Every row comes from one small tree of marks. Brackets hold a mark, then the marks that hang from it, in the order of their numbers. Every link used is in the known rows. Which tree was each row made from?
Known rows:
{Z_681 Z_324}: [ -8  25   6   2  21   1  17  -2  -8 -12  -4 -12  14 -26   4  26  17  -1
   1  30   3  15   8  10  -7  -9 -10 -21  11   6  18   5 -24 -22   8 -10
   1  36 -26   3   2  16  48   1 -17  21 -25   6   4  -6   3   6 -32  -6
 -17   2   2   3  19  -4  14   2]
{Z_324 {Z_681 Z_462 {Z_905 Z_34 Z_410}}}: [-24 -13  -7  -1 -31 -11 -10  -1  10 -26 -13   1  42 -14 -15 -35  23  11
 -14  -1 -32   4  29  -2   8  12  -5  31  -4  -2 -14  14  33  14  -2   4
 -24  -1   2 -12  13 -24  11   5  32 -11 -26  -3 -24 -45  18   2  -6  20
  16  11  44 -23  18  -1   5  -7]
{Z_324 {Z_681 Z_462 Z_905}}: [-29 -13   2 -19 -15 -14  -4 -16  12 -20 -38 -12  62 -20   3 -25  10  10
 -10  10 -17  45  27   7  -1   6 -22   6  -9  -9  10  35  14   6   5  -8
 -18  31   7  -1  18 -24  28  19  28 -13 -17   1 -26 -69  13   2 -15   3
  13   6  32   3  46   9  34   9]
{Z_230 {Z_34 {Z_324 Z_681}}}: [  1  -3  15 -17  -6 -12  -3 -29   0  19  -7  10  30  23 -15  -2 -11  -5
 -16 -17   7 -14   2  -3 -26  -3   1  20   5 -29   8  10  -4 -13  19  14
  20 -10   8 -12  10  -5  24   4 -17  -7   9  -8   1  -6  13 -13  16   1
  33 -29 -19   8 -24  16   7  -3]
{Z_230 {Z_34 Z_324}}: [  9  -7   4 -14   4 -13  -6 -15  -4  24  -6   8  14  26  -2   4 -13 -16
   5 -14   0 -21 -13   0 -25   0   5   2   9 -19  -5  -7 -10 -15  14  10
  29 -12  19 -21   1   6  16  -2 -30   2  13  -2   7  15  -4   0  15 -11
  26 -27 -29   7 -29  13   2   0]
{Z_34 {Z_905 Z_681}}: [  2  -2  29 -14  12  31  11 -38  33  18   1  -3 -10   1  19   7 -39 -12
   2   4  41   4   9  14  11 -10  -7 -16 -20  14  38  -1 -23  -9  -7 -27
   3  31  11  13  11  10 -17  26  33 -24  -3 -14  -5  10 -19  -4   3 -23
 -17 -22 -22  11   9   3   7  -3]
{Z_681 Z_324 {Z_905 Z_34 Z_410}}: [  6   4 -15  34  12  -3   1  38  -8 -28   6 -12   7  -4 -26  -1  37  10
  14  33 -42 -14   4  -3  21  -2  -9   0   4  12 -29 -21  27   9 -39  11
 -32 -11 -43 -15  14   4  29 -25  -1  26 -45  28   8  27 -19   1 -14   8
  -1  31  29 -44  13  -9  -5  -5]
{Z_905 {Z_34 Z_324}}: [ 13  28   0  20  18   3 -19  -3 -38   6  43  14 -15 -15  -8   0 -16  -7
  -9   5  -1 -25 -12   7   9 -13  16   2  -4   7 -14  -9 -11  -4   8  20
  10 -12  17 -17  15  -3  16  -5  -1  13  18   9  17  11  -4   2  17   0
  25 -12 -26 -15 -38  -5 -10  -6]
{Z_324 Z_681}: [-45  13  35 -18  -3   2  15 -49  13 -12   2   0  42 -16  -6 -17 -14   0
 -43   8   4   9  41   9  -3   5  -2  31  -7 -14  32  23  -7  -9  29   0
 -13  37   7   1  26 -10  30  26  18 -25  -5 -20  -7 -52  18 -12 -14  10
   9 -26  -6  12  -7   7  27  -8]
{Z_905 {Z_681 Z_324 Z_462}}: [-12   7  -3  -8   4  -5  20   5  -2  -4 -15 -28   3  -7  23  21   9  -3
  19   5   1  23  -5   7 -19  20 -11 -35 -13  17  17   6 -14  -5 -16  -5
   7  23  -7   8 -15  30 -19  -1 -15  39 -19  -7 -12 -12  23  17 -19 -24
 -28 -21  22  26  52   3  -5   8]
{Z_273 {Z_34 {Z_324 Z_681}}}: [-17 -12  44   1  37 -15   7 -11 -12   7   3   7   9   6  -6  -5 -16  -3
 -44  -7  24  14   4  -1  -7 -17   2  26 -14 -25  18  24 -15   5  52  12
   2   9  -5  -5  -6   5   5  15 -18 -10  23  10   8 -10   1 -15   5   5
  22  -1 -28  18 -15  22  13   1]
{Z_410 {Z_905 {Z_681 Z_462}}}: [-12  12 -14 -18   1 -21  15 -14   0   3 -29 -10  -3  23  35  -1 -22  10
  -5   6 -18  23  13   4  -4  50  -4 -11  27  19 -17  -5   6 -17  -5  15
 -30   8  34  -1  -6  20 -55  23 -13  16  23 -28  -7 -22   1  20  -6 -22
 -12   0   2  25  22   0  -5  32]
{Z_410 {Z_905 Z_681}}: [-16  17   2 -10  19 -12  26 -30   5   4 -14 -12  -8  32  25  -3 -34   6
 -20  16 -16   6  18   4  -1  49  -5  -4  22  16  -7 -13   4 -19 -10  24
 -42   5  25  -2   5  24 -51  23 -13  11  26 -27   7  -5 -10   3  -3 -19
  -6  -7 -24  22  -2   6   2  27]
{Z_357 {Z_681 Z_324 Z_462}}: [-21  21 -18 -14 -17 -32  10  33   3 -24  -8  -8   5 -47  22  20  35   2
  36  -3 -12  42  -5  15  -4   3  11 -21  -4 -16  25  24 -19   4  -8 -13
   5  34 -15  19  -8 -19  40   0   9  18   0  -2  -7 -44   0   9 -37  -6
 -33  18  30  28  41  -3  30  29]
{Z_273 {Z_34 Z_324 {Z_905 Z_410}}}: [ 13 -30  25   6  27  14  -6   9   5  15   0  13 -26  10  -2   3  -9  -7
 -15 -10  42   6  -8  -8   4 -37   1  16  -5 -15   2   3 -10   3  46 -20
  18  -3 -10   5 -25   0  -6   7 -12 -35  22  11  13  34 -24 -10   3   7
   4  24 -24   4 -26   0  -3 -12]
{Z_905 {Z_34 Z_324} Z_410 {Z_681 Z_462}}: [ -2  -9 -28  18 -24  11  -6  21 -24   3  33   8 -43   8  -8 -10   5  -3
   4 -27 -21 -39 -19 -20  -2  25  23   8  -8  15 -36 -22  24  22 -16  19
  19 -47  20  -4 -26   6 -63 -29 -16  17  12  -4  -2  22  32   6  23   9
   2 -15   3  -7 -25 -14 -43 -25]
{Z_273 {Z_34 {Z_905 Z_681}}}: [ -1 -28  63  -9  45   0  19 -12  29  26  -3 -10 -17  17  15   2 -36 -14
 -10  -7  44  -3  10  21   5  -3   1   6 -25   4  34   2 -26  -4  17 -12
  -7  22   0  -7  -8  28 -30  39  14 -10   5  -5   1  30 -33  -6   1 -26
 -13 -13 -22  19   6  15  -8   1]
{Z_357 Z_681}: [-45  12  17 -17   3 -20  17  -5  18 -10  19  -2   3 -31  15  -3  -7 -11
   5  -4 -14  11  13  18  11  16  28  11 -18 -24  31  11 -13   4   0   2
  -2  27  14   7  10 -20  21  20  23 -12  24 -18   8 -31 -23  -8 -19  -6
 -11 -11 -22  32 -11   3  38  16]
{Z_681 Z_324 Z_462 {Z_905 Z_34 Z_410}}: [ 17  -5 -45  21 -13 -11 -18  61 -17 -31 -24 -15  11 -17 -11   0  62  14
  40  17 -45  10  -8  -3   9   3 -13 -17   6  19 -44 -10  28  10 -36 -10
 -13 -12 -34 -11  -7  -5  22 -27  -5  37 -52  29 -11  -4   2  25 -19   7
 -11  45  68 -40  51 -16 -14   4]
{Z_34 Z_324}: [ -4   7  -7   4  12  12 -10 -14 -28   0  11   7   0 -17   8   6 -18  -8
 -11  10   6  22 -14  -3  -5 -24  -5 -11  -3 -15  -3   5 -13  -9  23  -1
  28  11  21   4   0  -7  20  -7 -23 -13  28   8  13  -8   4  -1   6  -1
  22   0 -39  19 -22   6  24   2]

Write each row's tree:
[ 24  37 -26   0  -5 -23 -18  -7 -33  -4   0  15   0   2   6  -8  -6  21
 -26   6 -13   8   5   4   7  13   1   1  37  19 -27   5   5 -10  17  21
 -31  -9  18  -1  14 -10  -3  11   0  10  32  -5  -2 -34   8   8   6  15
  16  26  10  -9 -13  -5  -8  24] : {Z_410 {Z_905 {Z_34 {Z_324 {Z_681 Z_462}}}}}
[ -5 -22 -48   6 -18  -5  -7  51  -3 -37 -51 -22  27 -19   1   5  61  17
  38  24 -40  46  -1 -13  -3  -2 -28 -23  11   6 -33   1  28   6 -27 -26
  -4   8 -27   5 -18  -7  25 -28 -17  18 -47  25 -17 -16   5  22 -34   6
 -17  47  60 -15  65 -13  11   6] : {Z_681 Z_324 Z_462 {Z_905 Z_410}}
[ -2   8 -15  26 -12  12 -14  14 -25  -5  41  22 -33  -3 -24 -12   5  -6
 -13  -6 -22 -46  -1 -12  12   0  25  30   8   5 -37 -26  16   5  14  16
  13 -36   9 -11  -5  -5  -2 -22 -14  -7  14   3  17  25   7  -2  15  24
  19   1 -18 -23 -66 -18 -23 -32] : {Z_905 {Z_34 Z_324} Z_410}
[  0 -14 -20  32   6   9 -18  22 -16 -16  15   4  -2   2 -25 -24   5   1
   0  17 -39 -14  -4 -13  20  -6   6  14  -7  -3 -40 -22  35  16 -26  17
 -12 -30   3 -17  12 -17   1 -22  -1  -5  -2  25  12  25 -23  -4  12  10
  31  24  -8 -30 -24  -4   2  -4] : {Z_681 {Z_905 {Z_34 Z_324} Z_410}}
[ 42 -13  11 -16   0   8 -21 -21  13  34 -11  11   6  24   0  11 -20 -12
  17 -15  34 -12 -14   2 -16 -30  -6  -9  10 -12  11  -5 -18 -18  12 -15
  32  -7  10  -2   7  -7  22  10   1 -22  10   0   0  25 -21  -3  19 -12
  15 -13 -24  -1 -20   9   4  -1] : {Z_230 {Z_34 Z_324 Z_905}}
[ 22  37 -20   5   9 -30   9  11 -19   0  -8 -12 -16  17  18  10   1  16
   7  12 -17  -3   0   8   4  45   0 -25  31  42 -22 -11   3 -10 -23  25
 -44  -9   0  -4   1  29 -40  10  -7  58   2 -12   0  -2   1  22  -6 -14
 -18   8  22  -5  25  -7 -33  29] : {Z_410 {Z_905 Z_34 {Z_681 Z_324 Z_462}}}
[ -9   5 -17  18 -20   2  12  34  -9 -10  16 -12 -31   2 -11   8  31   2
  19 -12 -26 -44   0  -7  -2  39  15   3   3  28 -20 -20  17  10 -29  11
  -4 -29 -16  -5 -21  29 -42 -24 -10  44 -33  -9  -3  23  32  18  -6   3
 -27 -14  41 -18   6 -20 -51 -26] : {Z_905 Z_34 Z_410 {Z_681 Z_324 Z_462}}
[ 25  -6  30 -20  10   0  13 -21  36  31 -14 -12   8  34   2  18 -14 -10
  22 -10  32 -31  -3  16 -17   4  -7 -16   1   6  29 -11 -20 -21 -18  -8
   7   6 -10  -8  10  25   1  14  11   8 -26 -13  -3  35 -16   0   3 -25
 -14 -32  -6  -4   9  10 -11  -2] : {Z_230 {Z_34 {Z_905 {Z_681 Z_324}}}}
[ 26  25 -29   2   3 -21  -7   4 -32   9   6   3 -27  22  23  -4 -24  11
  -2   0 -15   2 -13   2   2  37   6 -16  26  29 -30 -13   5  -2 -15  33
 -26 -22  28  -4   0  16 -53   6 -12  33  34  -7   2  -3   3  17  18  -8
   8   5  -3   5   1  -1 -24  30] : {Z_410 {Z_905 {Z_34 Z_324} {Z_681 Z_462}}}
[ 17 -11 -15   2 -13  47 -23 -11   5   4   3  21 -25 -11  -2   5  -4   4
   1   0  30  13  -7 -19   7 -57  -7  -4   5  -5   1  -6  -5   0  25 -36
  30   0   1  30 -12 -30  17 -17   0 -62  23   6   6  17  -6 -13   7  17
  -1  21 -26  -3 -35 -12  13 -23] : {Z_34 Z_324 {Z_905 Z_410}}
[-13 -37  51  -6  28   9  21  -4  36  17  -4  -7 -23  28   5  -2 -22  -9
 -11  -9  32 -15  14   4   7   3   6  26 -19   0  18  -4  -8   1  20 -15
  -4   5  -3  -5 -21  27 -40  22   6 -21   3 -10   4  38 -26  -8  -3 -13
 -16  -4 -18  10 -11   5 -17 -14] : {Z_273 {Z_34 {Z_905 Z_410 Z_681}}}
[-28 -14 -23  -1 -24  11  25  19  10 -15 -17 -20 -16   1   7  10  34   3
  16  -5 -21   1   4 -19 -15  33  -3  -5   0  10  -6  -8  16   4 -14  -9
   9  -3 -11  13 -35  26 -37 -25 -31  21 -27 -17  -9   4  37  12 -22  -1
 -37  -9  29  12  27 -13 -20 -19] : {Z_905 Z_410 {Z_681 Z_324 Z_462}}
[ 18 -24  42   2  47   8   6  -4   6  30   5   2 -24  20  11   8 -36 -12
  -9  -8  53  11 -19   1   4 -30  -2  -7 -27 -11  26   5 -23   9  22  -8
  12   5  -2   3 -14  19 -31  13  -4 -12  24  15   8  35 -27 -13  17 -21
   1   0 -38  20  -2  16   0   5] : {Z_273 {Z_34 Z_324 {Z_905 Z_681}}}
[-30  -4 -14   5  -5 -16  22  36  22 -37   2 -13   7 -26  -9   3  37   7
  24  16 -40  26   0  -5  16   5   6   1 -13 -31  11   5  15  21 -36   0
 -21  10 -36  15   5 -24  27 -17  10  -1 -15  13   8  -7 -28 -14 -30  10
 -23  34   8   2  19  -2  43  23] : {Z_357 {Z_681 Z_324 {Z_905 Z_410}}}
[  7  -8  -3  -7 -28  47 -17 -32  17  -4   7  26  -5 -13 -14  -4  -2  15
 -26  -6  38  14   5 -20   5 -59 -10  15   4 -16  21  16   2   8  35 -35
  18   1 -12  40   0 -45  29 -11  19 -75  12   3  -2 -12  17 -27   5  39
   3  17 -16  -5 -32  -5  21 -27] : {Z_34 {Z_324 Z_681} {Z_905 Z_410}}
[ 35 -13   6 -31 -23   0 -21 -24  16  28 -28  16  27  14   0   3  -6  -1
   7 -27  40   4  -9   1 -23 -31 -11  -4  11 -15  18  17 -18 -13  21 -21
  29  -1   7   6   7 -19  29  10  11 -27   4  -4 -14 -12   6  -5  13   2
  15  -9   3   0   2  11   4  -1] : {Z_230 {Z_34 {Z_324 {Z_681 Z_462}} Z_905}}
[-16 -12  -5  23   5  -3  -8  17   3 -15   9  -2   9   4 -20 -25   3  -3
   1  17 -47 -27  15   1  25  19   3  23  -4   8 -39 -26  33   8 -27  15
 -26 -17   4 -27  16  -4  -1  -5  13   1 -17  10   7  18 -28  -1   1   5
  20  11   1 -34 -16  -9   1 -11] : {Z_681 {Z_905 Z_34 Z_410}}
[ 16 -17 -20 -12 -43  40 -27 -17  11  -5 -11  23  -3 -22  -3  -2  13  18
 -12 -16  38  34   1 -20  -2 -57 -14   5   8 -14  13  19  -1   7  36 -45
  27   4  -5  42 -14 -44  24 -12  17 -65  12   2 -12 -32  30 -12   2  34
  -4  26   8  -2  -9  -9  14 -21] : {Z_34 {Z_324 {Z_681 Z_462}} {Z_905 Z_410}}
[  5  21  12  18  24   5   4 -11 -26  18  53   5 -31  10  -6  -1 -33 -14
 -13  -2   3 -38 -21   2   7  13  17  -6 -21   8  -2 -14  -6  14 -23  39
   3 -19  17 -12  10  20 -43  -9  -2  28  20   4  14  28   3  -6  32 -12
  18 -36 -36   2 -28   6 -22  -4] : {Z_905 {Z_34 Z_324} Z_681}
[  4  27   9  10   5   0 -12 -21 -29   0  44  16   1 -16 -22 -11 -15  -2
 -32  -2   5 -23   2   8   8 -15  13  14  -3   0   3   4  -5   5  16  22
   0  -5   5  -8  24 -13  23   0  15   1  14   6   8 -12  11  -8  18  18
  26 -13 -17 -14 -37   1  -3 -12] : {Z_905 {Z_34 {Z_324 Z_681}}}
[ -8   8 -21  15 -34   9 -21   7 -23 -11  27  23 -11 -14 -27 -15  19   7
 -20 -17 -18 -31   6 -15   4  -2  21  39  10   0 -28  -3  21  14  22  10
  10 -34   3   1  -7 -21   5 -18  -1 -12   8  -3  -1  -9  36  -2  11  38
  17   5  14 -22 -45 -16 -24 -34] : {Z_905 {Z_34 {Z_324 {Z_681 Z_462}}} Z_410}
[ 10 -19  -1 -18 -13 -23 -17 -12   0  13 -30   3  44  21 -10  -7   3  -2
   3 -17  -3   4  -8  -5 -25  -2 -10   4   7 -25  -6  14  11   0   3   8
  17 -11  12 -14  12 -11  20   1  -9  -2   0   5  -9 -17   8  -2  14  -1
  35 -11   5   5  10  19  13  11] : {Z_230 {Z_34 {Z_324 {Z_681 Z_462 Z_905}}}}
[  1  35  25  22  26  -1  23  -1 -13   3  40 -13 -17   3  -7  13  -7 -12
   0  12  -3 -42  -4  15   7  27  12 -11 -15  26  13 -15 -12   1 -38  30
 -18  -3 -19 -12  16  39 -19  -1   1  54 -22  -1   9  29   1   2   5 -17
 -11 -33  -1 -12   6  -1 -29  -6] : {Z_905 Z_34 {Z_681 Z_324}}
[ 20   4   5 -15  -1  24   5  -5  23  11 -20 -13  -6 -13  27  21  -1  -1
  26   4  42  25  -5  12  -1 -20 -19 -41  -7  20  33   9 -27  -8 -14 -36
   9  35 -10  24  -5  11  -4   9  24   0 -21  -3 -13  -2   0   8 -12 -19
 -38  -4  21   8  45  -2   2   4] : {Z_34 {Z_905 {Z_681 Z_324 Z_462}}}
[-11  -1 -24  -7  -8 -34   2  44   8 -31 -23 -21  21 -36  18   7  37  10
  46  11 -28  59 -13  13   8  -2  -2 -31 -16 -22  17  24   1  21 -33  -7
 -10  29 -18  16   4 -29  38  -5  18  19 -12  18 -13 -40 -19   7 -33  -8
 -26  34  38  17  67   4  45  45] : {Z_357 {Z_681 Z_324 Z_462 Z_905}}
[ 25 -28   6 -12 -13  17   1 -14  26  31  -2   8 -14  43  -8   8 -17 -11
  12 -29  21 -34 -16 -13 -14  -6   1   3   4 -12   3 -18   2  -2  -6  -6
  30 -29   9   4 -10   3 -25  -9 -11 -25   4  -8   7  48  -5 -13  27  -7
   4 -21 -28  -2 -30   5 -14 -18] : {Z_230 {Z_34 Z_324 {Z_905 Z_410 Z_681}}}
